Every row comes from one small tree of marks. The marks that hang from a mark follow it in brackets, in the order of their numbers. Every link used is in the known rows. Which tree was each row made from?
In the rows, 128 means zero.
Known rows:
Q_206[Q_139 Q_792 Q_959]: [157 100 112 139  92 127 108  75  68 137 139  74 148 197 117  89 137 122
  72 155 168 143 140 120 147 180 137 122 118 171 178 155 153]
Q_792[Q_206[Q_455[Q_434[Q_959] Q_867[Q_484]]]]: [147 132 191 132 114 144 137  87 114 148 140 107 144 183 130 158 137  95
 142 120 132 125 146 161 115 121  88  94 133 130 139 136 136]
Q_792[Q_206[Q_139 Q_761[Q_952] Q_959[Q_434]]]: [150 140 150 171  87 120 119 106 122 171 124  76 148 165  80 116 153 104
 118 153 181 158 148 116 121 158 113  72 151 104 163 146 128]
Q_484[Q_867[Q_455 Q_792[Q_206[Q_139 Q_761[Q_952]]]]]: [151 109 187 124 136 124 142 108  92 142 130  99 154 123 159 133 144 100
 143 185 165 143 127 169 119 157 103  89  98  96 130 120 160]
Q_484[Q_867[Q_455]]: [135 121 164 106 139 150 138 130 106 123 158 120 139 119 153 125 115  90
 134 161 147 136 138 172 134 133 116 109 123 129 115 119 144]
Q_867[Q_455[Q_434] Q_792]: [137  89 205  83 191 114 104  90 112 122 113 135 130  99 139 163 143 134
 148 144  95 114 126 152 133 117 106 118 107 127 102 132 194]
Q_761[Q_952[Q_455[Q_206]]]: [126 149 158 149  85 100 158 134 136  91 108 129 157 157 109 111 136 104
 120  90 124 107 108  79 135  97 124 104 154 102 115 146 147]
Q_139[Q_206[Q_455[Q_952] Q_792 Q_959[Q_434]]]: [131 116 177 142 103  81 134  95  87 143 149  95 130 163  98 106 134  81
  62 150 133 123 175 126 175 186 137 117 158 138 144 143 191]
Q_867[Q_484]: [138 119 143 123 158 132 127 123 116 117 110 125 140 122 131 127 143 133
 147 112 129 117 107 165 115  97 112 129 105 138  99 142 154]
Q_139[Q_206[Q_761] Q_434[Q_455 Q_959]]: [121 103 171 176 120 151 160  74  82 130 133  95 114 110  91 116 131  32
 106 162 139 154 170 182 181 206 101 129 156  65 109 105 210]
Q_761[Q_952]: [101 143 135 147 107  97 147 146 138 116 110 123 124 130 108 101 137 140
 139  97 124 123 120 101 111 104 121 119 141 106 118 141 133]
Q_792[Q_206[Q_959[Q_434[Q_139]]] Q_867[Q_484]]: [149 138 159 142 111 167 157 106 133 160 137 115 135 158 142 173 137  78
 174 154 168 116 120 187  67 124  70  73 123 140 150 153 134]
Q_761[Q_952[Q_455[Q_867[Q_792]]]]: [143 127 167 138 115  96 134 151 124 107 120 113 151 139 125 117 130 110
 127 118 114 107 121  87 129  94 105  96 129 103 118 151 155]
Q_959[Q_206[Q_139]]: [150 114 143 130 137 138 149 133 145 156 125 126 145 124 119 131 155 121
 104 152 186 125 139 109 133 177 116  86 159 111 140 133 119]
Q_455[Q_206[Q_139 Q_792] Q_952]: [153 138 161 137  88  78 159  97  85 109 128 125 158 204  95 133 127 126
 100 100 121 127 144 113 125 141 117 110 141 170 149 130 150]
Q_455[Q_206[Q_761 Q_792] Q_434[Q_139 Q_959] Q_952]: [161 115 169 127  94 118 138  72  52  82 122  97 134 213  85 158 124  64
 117  85 105 129 176 131 123 148  84  91 179 183 134 141 189]
Q_455[Q_206[Q_792 Q_959] Q_867 Q_952]: [160 131 161 134  97  97 138 111  54 127 166 104 162 213 108 125  90  76
 111  97  90 117 179 111 120 112  94 118 147 205 160 137 164]
Q_959[Q_206[Q_139 Q_455[Q_867] Q_761 Q_792] Q_434]: [194  93 160 115 157 115 121 152 126 202 137  75 154 165  78 109 166 103
  54 197 200 113 197 113 160 226 120  31 162 120 168 136 129]
Q_139[Q_206[Q_455]]: [119 121 169 157 110 104 146 107 119 145 132 122 145 136 133 116 138  99
  88 145 138 143 143 143 165 173 140 127 132  99 135 126 168]
Q_867[Q_792[Q_206]]: [142 117 153 121 143 117 138  96 124 145 110 131 119 114 165 169 148 133
 152 161 123 116 108 138 105 146 108 134  98 109 137 115 143]
Q_139[Q_434[Q_455[Q_206 Q_867[Q_792] Q_952] Q_959]]: [136 116 198 134 135 135 166  90  69 108 144 120 108 134  96 155 113  48
 146 110  85 119 166 145 136 145  62 113 167 122 102 123 195]
Q_952[Q_455]: [151 130 146 121 114 134 127 127 134  97 134 126 155 142 133 134 130  99
 102 138 135 114 114 107 164 120 137 110 130 111 124 142 139]
Q_867[Q_455[Q_206[Q_761] Q_952] Q_484 Q_792]: [149  92 214  99 212  93 130 112  76 117  89 138 176 109 136 158 154 113
 151 119 111 108 116 169 127 108 107 113  67 133  83 143 238]
Q_139[Q_206[Q_761[Q_952]]]: [118 122 148 181 108  96 140 123 117 144 113 105 151 121 109  96 138 100
 108 144 139 152 147 137 144 154 130 126 131  82 127 114 174]
Q_455[Q_206[Q_959[Q_434]] Q_867[Q_484] Q_952]: [170 134 197 135 141 109 124 134  77 133 153 116 157 165  80 144 102  72
 148  79  83 112 172 127 108  69  61  84 172 199 111 156 172]
Q_206[Q_139[Q_434] Q_455[Q_867[Q_484] Q_952] Q_959]: [158 121 212 176 111 105 100  94  44 145 174  71 170 201  70 103 137  83
  91  95 136 160 172 142 164 136 100  78 142 146 140 185 184]
Q_455[Q_206[Q_761 Q_959] Q_434 Q_867]: [178 118 171 152 112 148  84  86  62 152 160  80 177 199  85 126  97  60
 133  97  90 147 186 133 135 103  86  92 168 183 160 135 163]
Q_959[Q_206[Q_139] Q_434[Q_455]]: [165 120 170  93 163 149 162 153 165 150 129 115 119 106  87 143 158  94
 102 176 191 114 162 114 142 174  95  38 195 107 119 143 124]
Q_206[Q_139[Q_434[Q_455[Q_867 Q_952]]] Q_792 Q_959]: [162 109 163 145  95 121 128  74  42 120 170  65 138 212  80  96 124  82
  79 145 141 148 172 142 154 164 102 105 138 159 163 153 178]
Q_761[Q_952[Q_455[Q_206 Q_867[Q_792]]]]: [148 131 174 143 106  93 148 137 119 108 114 123 162 152 122 122 128  99
 131 104 104 102 119  82 126  93  98  95 140 111 120 144 160]
Q_959[Q_434[Q_139[Q_206]]]: [166 112 161 135 135 116 139 135 141 133 124 129  98 111  98 157 136  92
 117 158 134 132 150 145 120 152  87  84 185 134 112 133 144]
Q_952[Q_455[Q_206 Q_434 Q_867]]: [185 133 192 126 103 135 117 102 114 102 153 123 175 188 109 154 102  72
 122 104  88 111 146 111 149  79  89  85 170 152 129 134 146]
Q_434[Q_139 Q_959[Q_206[Q_761 Q_792]]]: [157  80 107 118 130 172 159 121  94 131 111  95 115 147 143 141 156  60
  91 174 202 121 154 133 128 228 104  94 153 133 141 143 164]

Which tree is each row?
[129 101 133 130 127 167 154 111 128 150 116 119 124 115 125 133 145  95
 110 148 184 118 145 108 139 203 105  96 166 116 126 137 138]  Q_434[Q_959[Q_206[Q_139]]]
[153 118 158 121 116 149 177 126 107  89 132 109 121 145 151 151 133  50
 107 161 157 162 135 174 136 147  97  98 133 120 122 153 181]  Q_434[Q_139[Q_206] Q_455]
[133 133 171 108 115 157 179 125  82 102 147 110 135 165 125 150  96  38
 138 102 111 124 174 126 131 126  76  91 153 155 117 149 175]  Q_434[Q_455[Q_206 Q_867 Q_952] Q_959]
[158 127 167 152  99 117 128 101  94 102 109 105 148 188  82 140 136  88
 139  77 113 146 142 130 108 109  93  81 179 145 131 144 161]  Q_455[Q_206[Q_761[Q_952]] Q_434[Q_139]]
[135 122 146 127 112 170 167 129  85 125 126  85 146 163 120 116 111  37
 131 119 139 134 166 129 135 146  88  85 139 124 129 145 178]  Q_434[Q_455[Q_206[Q_761[Q_952]] Q_867] Q_959]
[172 126 225 123 139  86 117  97  76 112 147 130 150 168 100 178  99 100
 165  73  34 114 173 118 104  71  53  95 170 184 122 127 170]  Q_455[Q_206 Q_434 Q_867[Q_792] Q_952]
[122 136 215 114 145 128 159 107 122 116 130 148 171 155 125 167 120 105
 180  91 106 106 130 184  95  75  83  85 109 147 108 141 180]  Q_792[Q_867[Q_455[Q_206 Q_434 Q_952] Q_484]]
[116 133 191 123 140 136 161 117 107 130 133 139 175 150 140 149 117  88
 165 106 130 112 124 175 102  97 100  96  90 147 121 152 185]  Q_792[Q_867[Q_455[Q_206[Q_959] Q_952] Q_484]]
[107  99 175 181  86 120 178  51  88 156 140 113 112 156 112 112 136  65
  91 160 136 117 160 177 161 236 109 133 143  86 144 101 195]  Q_139[Q_206[Q_455 Q_792[Q_867]] Q_434[Q_959]]
[129 110 110 126 113 149 132  91  80 137 142  88 147 179 150 103 127 104
 122 147 152 104 126 164 114 148 121 130  85 168 162 152 167]  Q_206[Q_792[Q_867[Q_484]] Q_959]
[136 113 218 167 129 113 147  80  58 122 169  99 121 126  97 131 111  33
 116 145  90 147 179 165 164 144  73 127 161 111 116 127 224]  Q_139[Q_206[Q_959] Q_434[Q_455[Q_867[Q_792] Q_952]]]
[134 119 182 130 140 145 165 111 126 144 116 143 183 152 145 145 132 114
 158 129 154 117 109 188  98 118  99  85  78 133 129 139 167]  Q_792[Q_867[Q_455[Q_206[Q_139]] Q_484]]
[149 123 183 178 102 101 124 116 112 129 131  96 169 146  99 110 123  76
 105 137 117 147 161 133 156 126 107 100 148  92 127 121 179]  Q_139[Q_206[Q_761[Q_952[Q_455[Q_434 Q_867]]]]]
[160 101 157 123 179 124 123  94 100 143  91 112 148 111 158 158 167 130
 161 158 137 117  98 177 104 130 103 129  64 109 117 128 176]  Q_867[Q_484 Q_792[Q_206[Q_761]]]
[136 113 207 191 113  98 141  93  99 158 158 119 133 142  92 117 126  75
  97 140 108 143 169 168 166 172 102 124 160  89 129 102 176]  Q_139[Q_206[Q_455[Q_867]] Q_434]
[162 129 198  92 165 121 164 134  76  96 133 116 156 152 136 158 115  75
 155 108  94 115 141 152 116  79  71  95 109 156 105 153 195]  Q_434[Q_455[Q_206 Q_867[Q_484 Q_792] Q_952]]
[172 131 173 155  90 126 141  88 115 102 132 130 168 173  96 140 133  86
  98 121 134 125 117 110 166 135 118  96 159 114 130 132 148]  Q_952[Q_455[Q_206[Q_139[Q_434]]]]
[113 127 115 166 105 125  97 131  83 141 123  67 154 146  99  75 137  93
 111 120 155 152 146 103 146 140 148 115 128 111 145 161 165]  Q_206[Q_761[Q_952] Q_959]
[154 115 210 112 129  90 124  84  87 112 127 116 179 194  82 141 132 111
 106 112 120 137 166 144 144 126 119  91 129 157 134 130 185]  Q_867[Q_455[Q_206[Q_139 Q_761 Q_792] Q_434 Q_952]]
[179  96 147 146 141 133  95 106  51 171 138  84 173 158 131 126 110  68
 127 140 109 136 158 123 134 148  98 108 115 163 161 133 182]  Q_455[Q_206[Q_761 Q_959] Q_867[Q_792]]
[111 117 154  78 143 170 206 125 104 103 128 108 124 137 147 143 138  55
 127 142 171  88 154 147 126 170  91  88 132 122 111 153 182]  Q_434[Q_455[Q_952] Q_959[Q_206[Q_792[Q_867[Q_484]]]]]
[158 110 134 140 142 142 131 137 131 168 122 101 165 127 110 120 159 109
  92 168 201 142 151 117 147 193 132  76 143  97 150 131 129]  Q_959[Q_206[Q_139 Q_761]]
[169 113 161 139  79 126 109  34  66 118 134  92 152 223  85 119 126 108
 101 100 117 132 147 122 134 138 105 109 169 194 165 142 163]  Q_455[Q_206[Q_139 Q_792 Q_959] Q_434]
[124 149 137 160  98 115 148 123 138 149 114 107 147 154 121 127 146 116
 139 138 158 140 129 132 106 131 126 110 115  86 150 116 120]  Q_792[Q_206[Q_761[Q_952]]]
[164 132 145 138 103 135 128 118 114 107 125 117 181 163 119 132 129  76
  98 131 141 122 121 105 171 134 144 100 133 112 135 134 153]  Q_952[Q_455[Q_206[Q_761]]]
[169 113 153 133 124 140 128  95  84 148 143  90 144 131 162 142 136  97
 142 188 156 147 132 167 120 172  99 100 110 116 147 112 135]  Q_484[Q_867[Q_792[Q_206[Q_139 Q_761]]]]
[137  97 121 137 125 165 163 142 113 130 102 102 116 124 130 138 156  57
 114 143 197 131 147 115 119 199  94  78 170 108 123 156 162]  Q_434[Q_139 Q_959[Q_206[Q_761[Q_952]]]]
[158 133 158 181  97 126 132  81 119 163 132 104 149 166  96 140 149 113
 121 158 169 164 142 159 127 170 114 102 127  87 159 105 121]  Q_792[Q_206[Q_139[Q_434] Q_761]]
[145 130 198  99 122 120 145  97  78  96 162 122 148 166 124 140 107  83
 135 121 107 119 159 166 129 110  94 104 154 165 116 115 163]  Q_484[Q_867[Q_455[Q_206[Q_792] Q_434 Q_952]]]
